(in the rows, 100 means zero)
Known rows, with every step that occurs:
tuva > zefo: [108,96,110,79,87,112,101,108,89,69,103,101,95,95,110,103,93,95,94,92,106,76,103,108,99,101,96,115,106,89,107,100]
muzo > lunun > dizu: [106,114,118,93,118,106,110,44,97,108,102,105,97,92,113,82,97,100,92,106,102,100,111,150,104,89,106,125,90,87,93,114]
rokiv > guvel: [106,104,101,113,100,100,104,117,113,94,102,98,112,86,81,85,102,93,96,85,99,83,119,146,100,108,105,100,79,94,101,104]
muzo > lunun > guvel > rokiv > bodez: [91,112,86,101,139,112,104,104,105,102,89,96,97,108,94,87,111,102,86,89,91,86,92,183,79,107,104,100,84,100,109,100]
pesum > guvel > rokiv > bodez > zefo: [96,93,89,99,123,115,110,97,108,83,84,100,95,114,83,93,100,124,87,90,95,106,83,120,87,113,105,105,88,88,88,108]
pesum > guvel > rokiv > bodez > zefo > dizu: [84,83,97,122,133,110,117,72,112,93,90,93,94,109,80,87,108,118,84,88,97,122,89,129,85,128,104,106,83,86,94,101]
guvel > lunun > dizu > zefo > dagu: [105,77,107,110,116,109,118,21,100,114,104,110,109,97,84,75,98,101,88,83,102,87,151,96,108,106,97,108,92,77,95,99]
pesum > guvel > lunun > dizu > zefo > dagu: [94,82,120,117,121,104,126,16,108,100,110,113,112,98,83,70,97,117,84,82,101,97,156,81,107,116,100,108,86,77,103,106]
pesum > guvel > lunun > muzo: [60,105,117,114,110,105,117,72,104,115,113,115,102,101,61,87,89,101,87,101,92,118,127,86,91,125,107,99,83,103,97,105]
dizu > lunun > guvel > pesum: [69,95,85,114,86,93,103,76,113,112,105,94,108,114,66,106,111,107,95,89,104,80,103,116,98,115,104,91,98,98,98,129]
zini > lunun > guvel: [71,104,84,100,118,85,92,89,102,99,89,104,106,90,94,108,105,83,89,100,99,99,94,110,89,105,103,96,95,100,113,89]
muzo > lunun > guvel > rokiv: [66,107,97,101,128,100,104,103,104,104,96,104,96,113,100,75,110,93,78,94,91,94,115,131,86,106,98,107,80,103,102,94]
guvel > rokiv: [83,85,96,108,108,103,103,117,104,108,103,100,98,124,110,89,104,107,90,94,97,104,99,102,99,110,97,100,86,100,98,90]
bodez > zefo: [102,94,86,83,104,101,99,92,96,91,83,102,96,100,80,99,100,97,93,103,100,102,92,88,95,93,101,109,108,91,78,103]
lunun > guvel > rokiv > bodez > zefo: [100,95,63,90,127,110,100,102,110,94,76,93,97,114,73,100,108,103,84,85,93,85,89,140,82,104,102,103,93,89,88,105]
tuva > zefo > dagu: [114,90,112,84,98,113,110,79,95,83,106,105,97,91,109,89,101,91,88,91,104,82,105,97,105,103,94,97,97,89,110,76]
tuva > zefo > bodez: [116,95,104,84,95,118,111,105,91,65,103,100,94,97,84,103,96,83,99,95,104,89,73,123,106,108,96,103,90,75,105,92]
zefo > bodez > rokiv > guvel > pesum: [99,98,106,111,94,108,108,115,106,96,107,102,125,114,33,71,113,91,97,87,100,87,87,174,100,125,111,70,72,89,86,108]
rokiv > bodez > zefo: [120,97,79,83,116,113,100,92,99,94,73,96,93,97,79,108,102,102,98,96,99,96,76,132,90,93,105,104,109,87,84,110]
muzo > lunun > guvel: [84,125,98,93,125,96,101,89,100,97,92,104,100,88,92,84,105,83,85,99,94,92,116,134,87,96,102,107,93,105,105,105]
guvel > rokiv > bodez > zefo > dizu > lunun: [64,73,89,125,105,111,118,66,104,110,78,86,87,114,76,106,114,112,91,91,104,113,68,129,87,124,100,110,110,75,94,106]
bodez > zefo > dizu > lunun > guvel > pesum: [63,83,81,117,97,92,107,49,113,113,94,89,102,109,48,101,115,104,86,89,104,93,100,117,92,121,105,99,98,89,83,125]
dizu > lunun > zini: [59,100,113,117,106,98,106,79,109,126,103,101,83,101,72,128,104,105,94,96,101,111,107,96,100,105,100,104,124,87,111,115]
lunun > zini: [87,104,109,108,124,99,100,93,107,119,111,105,88,96,77,116,100,99,93,96,96,109,118,106,100,97,100,101,107,97,105,103]
zefo > bodez > rokiv > guvel: [96,110,107,109,102,108,107,127,107,76,94,103,118,103,40,72,109,85,94,89,97,91,85,156,97,122,104,79,84,80,99,94]
bodez > rokiv > guvel > lunun: [73,106,98,111,107,108,108,111,113,113,95,113,124,101,60,61,110,107,86,80,96,82,122,125,83,127,104,92,85,92,92,100]
tuva > pesum: [84,92,103,104,112,109,101,108,96,73,106,105,104,86,95,104,101,95,110,96,101,98,124,97,93,96,101,95,102,96,102,109]
bodez > rokiv: [82,109,110,92,100,105,94,118,94,91,93,107,107,118,74,90,107,99,94,104,98,101,86,89,93,110,99,90,118,98,101,99]
zini > lunun > dizu > zefo > dagu: [105,74,114,107,113,100,107,27,87,101,96,107,106,94,97,95,99,86,92,96,106,101,122,109,109,97,100,106,101,79,108,86]
rokiv > bodez > zefo > dagu: [124,93,85,88,122,114,109,66,103,102,81,98,94,90,81,92,106,98,93,95,98,99,87,122,97,97,102,86,98,89,91,83]
lunun > dizu > zefo > dagu: [117,79,115,106,114,104,111,35,98,93,103,102,104,99,87,88,97,95,93,90,104,87,138,104,114,96,98,106,100,78,104,98]
bodez > zefo > dizu > lunun > guvel > rokiv: [44,81,78,119,112,94,110,75,114,106,88,91,91,122,71,94,116,106,74,86,97,102,100,99,88,125,95,107,96,82,96,101]
dizu > lunun: [73,96,105,112,78,99,108,84,101,106,92,96,94,107,93,111,105,109,101,101,105,100,90,89,102,108,98,103,118,88,106,113]
bodez > rokiv > guvel: [90,109,110,106,98,104,99,132,107,82,95,105,118,101,57,76,109,100,90,86,97,81,103,142,92,114,105,90,94,92,102,101]

Rows:
[84,88,116,98,112,105,102,73,79,76,86,110,110,116,49,96,101,81,96,104,105,108,78,121,101,113,102,99,114,65,100,97]
zini > lunun > dizu > zefo > bodez > rokiv
[92,100,85,104,104,94,96,87,111,109,110,96,112,110,73,95,108,99,93,89,99,80,111,127,98,108,107,88,83,108,94,116]
lunun > guvel > pesum
[62,96,118,108,79,101,107,80,91,113,101,99,86,105,62,120,93,84,98,111,100,112,94,100,100,110,105,100,116,94,103,111]
dizu > lunun > muzo
[50,87,122,126,90,98,112,59,92,121,104,93,86,101,55,115,99,81,96,108,102,123,95,111,97,122,104,101,112,91,105,104]
zefo > dizu > lunun > muzo
[64,87,106,111,102,110,113,55,91,113,84,89,81,98,37,122,100,80,95,105,101,122,76,137,90,117,108,103,118,80,95,112]
rokiv > bodez > zefo > dizu > lunun > muzo
[58,98,107,123,121,108,120,82,112,89,115,119,113,90,87,79,100,122,96,87,97,108,149,65,84,124,102,99,83,96,103,116]
tuva > pesum > guvel > lunun
[105,84,97,111,115,111,120,50,98,99,101,104,106,106,59,91,93,94,98,88,102,95,119,125,107,112,99,114,88,64,89,114]
guvel > lunun > dizu > zefo > bodez
[99,82,104,108,109,103,109,45,99,105,100,107,109,105,84,88,91,106,93,84,104,81,153,105,102,104,100,130,102,76,91,124]
guvel > lunun > dizu > zefo
[53,100,91,126,105,89,108,64,115,102,95,88,97,96,74,108,113,97,89,90,101,98,108,104,91,122,98,106,106,87,115,110]
zefo > dizu > lunun > guvel
[76,118,125,105,136,102,104,83,95,123,105,111,85,87,86,104,104,88,87,103,95,117,119,137,91,90,102,111,106,100,104,101]
muzo > lunun > zini
[83,94,102,123,131,121,114,112,112,72,105,102,100,109,97,98,105,125,101,84,96,101,105,135,83,119,104,91,81,94,115,112]
tuva > pesum > guvel > rokiv > bodez
[77,92,85,106,106,87,93,79,100,112,100,102,115,104,85,106,108,90,92,97,102,94,94,135,92,109,109,86,83,108,95,101]
zini > lunun > guvel > pesum
[90,94,112,95,105,109,102,110,81,65,86,106,108,120,33,88,103,81,99,99,99,104,87,101,97,115,96,89,117,77,102,100]
dizu > zefo > bodez > rokiv
[51,87,109,125,118,97,111,52,108,123,94,97,77,96,57,121,110,99,86,94,102,127,103,95,94,112,99,111,123,78,97,109]
bodez > zefo > dizu > lunun > zini
[59,87,112,123,119,107,114,114,108,69,117,110,103,112,104,85,104,123,94,88,96,111,126,86,91,120,100,96,79,98,109,107]
tuva > pesum > guvel > rokiv
[96,99,112,110,102,108,106,126,96,59,89,103,118,105,23,80,106,80,94,84,98,85,106,152,94,121,103,89,97,72,102,103]
dizu > zefo > bodez > rokiv > guvel
[68,107,107,112,109,114,115,105,102,112,102,114,114,101,16,75,97,73,87,94,91,101,105,147,89,133,109,80,78,86,89,94]
zefo > bodez > rokiv > guvel > lunun > muzo
[86,106,104,92,107,109,104,113,97,84,95,105,107,119,54,87,107,93,97,104,97,111,62,104,98,117,99,79,102,85,98,91]
zefo > bodez > rokiv
[67,83,117,116,80,107,115,66,92,86,96,91,88,96,93,109,106,98,92,92,111,97,93,103,99,124,96,120,118,77,115,106]
tuva > zefo > dizu > lunun
[119,86,107,107,110,108,113,57,94,78,99,96,100,105,62,101,91,88,103,94,103,95,108,134,112,102,100,113,96,65,96,117]
lunun > dizu > zefo > bodez
[84,93,74,107,134,104,97,105,105,105,86,96,101,109,98,108,109,104,90,89,96,93,76,162,80,114,105,93,84,98,114,90]
zini > lunun > guvel > rokiv > bodez
[60,81,97,116,91,98,114,54,100,103,82,90,88,102,73,106,111,103,93,99,107,119,87,88,94,117,99,114,118,77,92,110]
bodez > zefo > dizu > lunun
[89,83,90,106,114,99,106,71,100,100,89,93,95,91,75,93,105,95,92,98,101,118,98,99,92,110,100,109,100,87,84,96]
bodez > zefo > dizu
[77,83,118,118,121,109,118,42,102,73,113,114,113,95,74,86,92,115,96,78,104,92,175,86,97,113,103,125,96,74,101,137]
tuva > pesum > guvel > lunun > dizu > zefo
[80,106,95,112,108,113,116,107,114,103,96,110,124,100,39,61,110,96,88,82,95,86,102,141,88,133,104,84,74,81,90,95]
zefo > bodez > rokiv > guvel > lunun
[98,95,115,97,108,110,105,78,88,69,97,105,109,121,44,89,99,88,97,97,103,97,91,121,103,111,99,101,113,66,97,111]
lunun > dizu > zefo > bodez > rokiv
[85,88,89,100,131,120,113,103,104,66,90,103,99,106,79,96,103,118,94,87,96,105,101,122,81,111,104,100,91,85,92,115]
tuva > pesum > guvel > rokiv > bodez > zefo
[98,98,93,107,111,107,113,40,113,126,113,106,106,102,103,83,97,118,92,90,102,89,124,112,105,106,103,119,83,84,86,116]
guvel > lunun > dizu
[59,87,91,130,96,91,108,55,115,119,108,87,106,110,64,102,116,102,92,87,104,92,108,127,96,125,105,92,93,94,101,123]
zefo > dizu > lunun > guvel > pesum
[52,83,110,114,92,100,112,55,91,112,91,94,84,99,44,113,98,81,92,109,101,127,93,102,94,117,105,107,116,85,89,107]
bodez > zefo > dizu > lunun > muzo
[75,84,90,118,99,109,115,53,102,104,77,86,86,97,70,113,112,106,98,95,106,113,69,125,87,119,103,109,118,74,97,115]
rokiv > bodez > zefo > dizu > lunun
[49,93,83,117,100,94,106,102,116,109,99,96,97,126,91,100,112,112,83,87,97,90,102,103,93,119,96,103,97,92,108,104]
dizu > lunun > guvel > rokiv
[112,91,127,100,122,106,114,27,86,98,99,107,101,91,95,76,100,85,88,95,102,93,141,124,107,90,101,113,98,81,101,97]
muzo > lunun > dizu > zefo > dagu
[60,86,110,133,90,96,115,63,102,112,97,90,92,101,89,105,111,103,98,100,107,115,91,98,99,123,99,106,112,85,111,105]
zefo > dizu > lunun
[106,79,112,104,107,104,107,70,88,91,94,103,103,98,76,90,102,86,95,91,101,95,132,87,106,101,94,93,106,91,108,85]
dizu > zefo > dagu
[49,92,119,137,116,95,112,60,107,128,108,95,80,96,70,124,110,103,91,93,102,122,105,104,98,117,100,106,117,85,114,108]
zefo > dizu > lunun > zini
[71,97,103,105,106,104,108,75,94,132,106,110,100,98,63,92,91,88,93,104,94,106,116,100,91,112,105,97,91,103,89,98]
guvel > lunun > muzo
[73,96,80,107,119,95,99,116,111,105,105,98,101,121,92,91,106,104,82,87,92,85,114,108,93,111,97,97,82,102,105,95]
lunun > guvel > rokiv
[70,99,99,113,130,101,106,80,113,143,112,113,95,94,74,104,102,107,87,87,95,105,128,97,91,108,99,103,97,98,97,102]
guvel > lunun > zini
[73,91,111,122,107,101,113,106,113,93,114,105,101,123,108,80,102,127,85,91,96,113,110,87,96,123,101,100,77,102,107,98]
pesum > guvel > rokiv
